Each row was made from one walk, in order. Every step used is in the known rows, and no mark comes twice. Write each row's walk.
Known rows
magiv > vimef: [-18   8   2   5  10  -1   3  -9  -3  -2  -2  -5   2  -2   6   0  -1  -8
   5  -8  14]
vimef > sulef: [ 14  -2   4  -8  -6   8   0 -10  -3   4  -8   4   0  -6 -15 -12  -4   4
  -2  -8   5]
lureg > vusi > sulef: [  6  -2  -4 -10   2   6  -7   1   0 -13   6  17   2   8 -14 -21   5  -7
  21   1  -2]
lureg > vusi: [ -2   2 -10  -7  -1  -1  -6  -6   3   1  -1  10   1  -1  -6 -14   6  -3
   7   3  -5]
lureg > vusi > zuze > vimef: [-16   5 -20   4   1   6  -6   1  -4   1   3  27  -7  -2  -4 -15   8 -15
  -7   0 -11]
roveb > vimef > sulef: [ 12 -10   8  -7  -8  -5  -1 -13 -10   3  -3  -1   1  -9 -16 -13   0   3
  -8 -10  12]
roveb > vimef > lureg: [  1  -9  13  -6  -9 -10   4 -15 -15   3  -4  -5  -2   0  -1   3  -4  10
  -7 -11  15]
vusi > sulef > vimef > roveb: [ 10  -4   1 -21   8   2  -4  10   0  -6 -19   8  -7  18  11 -20 -11   7
  11 -14  14]
roveb > vimef: [  0  -6   7   4  -1 -14  -2  -4  -7  -1   7  -4   1   0  -3   1   5  -2
  -7   0   5]
sulef > vimef > lureg > vusi: [ -3   1  -7 -31 -10  -4   2 -14  -3  10 -21   0   0   2   5 -20  -2   6
   1 -14  10]
sulef > vimef: [ -5  -1  -3 -13   1  -5   2   1   1   2 -10  -7   3   4  13  -8  -1  -2
  -7  -7  13]
lureg > vusi > zuze: [ -1   3 -18  -2  -1   8  -9  -2  -3   2   2  22  -4  -4  -6 -14  17  -2
   2   0 -14]
zuze > vimef > lureg: [-16   0   4  -3  -8   2   6  -9  -9   3  -8   1  -6   0   2  -1 -15   3
  -7 -12   7]
zuze > vimef: [-18   4  -3   3   3  -2   1   2  -1   0   0   7  -2   1   1  -1  -9 -13
  -8  -1   4]
sulef > vimef > roveb: [  3  -1  -5 -19   4  -6  -3   3   1   6 -22   1  -9   9  21 -10 -11   7
   3 -11  11]
sulef > vimef > lureg: [  0  -3   6 -21  -8   0   6  -9  -6   8 -21 -12   0   1  14  -4  -7  10
  -6 -20  19]
roveb > vusi > sulef > vimef > lureg: [  7 -13  -4 -37  -8   3   6  -2 -22  -5 -23   2  -4  17   4 -23 -14  -2
  -2 -19  20]
vusi > magiv > vimef: [-21  20  -4   8   9  -2   8  -9  -1  -2 -10  -8  23   0  16   2  -5  -3
   8  -9  18]
vimef > lureg > vusi: [ -3  -1  -5 -18  -9   2   0 -14  -4   5 -10   9  -2  -2  -6 -10  -2  11
  10 -10  -4]

Write each row's walk
[-13   2  -1   2  -8  10   1  -4 -15   8  -4  14 -11  -3   2   0  -6   0
 -16 -16   1] -> vusi > zuze > vimef > lureg
[  3  -5  -4 -23   3   2  -5   6   1  -8  -7  10   4  14  -2 -31   6  -7
  13  -5  11] -> lureg > vusi > sulef > vimef
[-14   1  -9  10   3   7  -4   6  -7   3   5  16  -7   0   1  -2   4 -10
 -18  -4  -5] -> vusi > zuze > vimef
[-21   1  -9 -15 -10   1   2 -16  -7   6  -8  14  -3  -1  -5 -13  -9  -4
   1 -10   2] -> zuze > vimef > lureg > vusi
[ -8   2 -13   4   5   5  -6   7  -7   3  -6  26 -17   3  11  -1  -8   1
  -8  -9  -6] -> vusi > zuze > vimef > roveb
[ -6  -1   2  -8  -4   4   3  -6  -3   5  -7   8  -4  -6 -13 -15 -12  -7
  -9  -9  10] -> zuze > vimef > sulef
[-17  19 -18  -6  10  -5  -2 -15   3   1 -22  13  13   4  14 -12  -9   5
  27 -13   6] -> lureg > vusi > magiv > vimef > roveb
[  3  -7 -22 -11  -8  12   0  -5 -25   6 -10  27 -10  -4 -11 -21  -7 -13
 -22 -13  -3] -> roveb > vusi > zuze > vimef > sulef
[-17   5   9  -3   2   5   7 -18  -9  -2 -13  -6  -2  -4   7  -1  -9   3
   6 -21  20] -> magiv > vimef > lureg
[-13   8 -30 -10   1  -7   6  -2 -13   7 -26  20   5  14  18 -10 -25  -6
  -3  -8  -1] -> zuze > vimef > roveb > vusi > magiv
[-21  18   4  -1   3   0  14 -19  -6   0 -21 -11  21   1  15   3 -10  10
   8 -20  20] -> vusi > magiv > vimef > lureg
[ -2   2 -26  -5  11   7  -5  -4 -23   2 -20  22 -18   5  12 -10  -8  -7
   1 -18   0] -> magiv > vimef > roveb > vusi > zuze
[ 17 -11 -15 -20   2   8  -7   8 -15 -11 -16  25 -14  19  -4 -18 -15  -2
  15  -6  -1] -> vimef > roveb > vusi > sulef
[  5 -12   8 -16  -7  -1  -3 -12 -13  -9   0  13   0   7 -19 -19   3   4
  13 -13   9] -> roveb > vimef > lureg > vusi > sulef
[  4   5 -29 -27  -2 -12   4   0 -10   8 -38   4  10  16  27 -16 -18   4
  -1 -12   7] -> sulef > vimef > roveb > vusi > magiv
[  8 -10 -12 -28   1  -1   1   7 -17  -7 -11   5  -2  18   4 -25  -5 -13
  -1  -7  14] -> roveb > vusi > sulef > vimef
[-19   7  -2 -10  -1   3   3 -22  -6   1 -11   4   0  -5  -1 -12  -3  -1
  13 -17  12] -> magiv > vimef > lureg > vusi
[  4  -5   4 -19  -7  14   0  -7  -8  -9  -4  17  -3   7 -16 -19  -4   7
  19 -11   0] -> vimef > lureg > vusi > sulef
[-14  -1   0 -17  -6  10   2  -5  -8  -7  -1  21  -3   7 -15 -24  -8  -2
  11 -11   7] -> zuze > vimef > lureg > vusi > sulef
[  6  -8  14 -25  -4   6   3   0  -9  -4 -14  -3  -2  12   2 -13  -9  10
   4 -20  21] -> vusi > sulef > vimef > lureg
[ -9  -4 -25 -12   1  -6  -1   3 -15   4 -19  21 -16  10   9 -10 -23 -10
  -4  -8  -1] -> zuze > vimef > roveb > vusi
[-10  -4 -26   0  -3   5  -2   3 -22   3  -2  20 -12   4   2  -8  -3 -21
 -20  -2  -8] -> roveb > vusi > zuze > vimef
[  0  -8   0 -14 -10 -12   2 -19 -14   4  -5   5  -2  -2  -9 -11   2   6
   2  -9   6] -> roveb > vimef > lureg > vusi
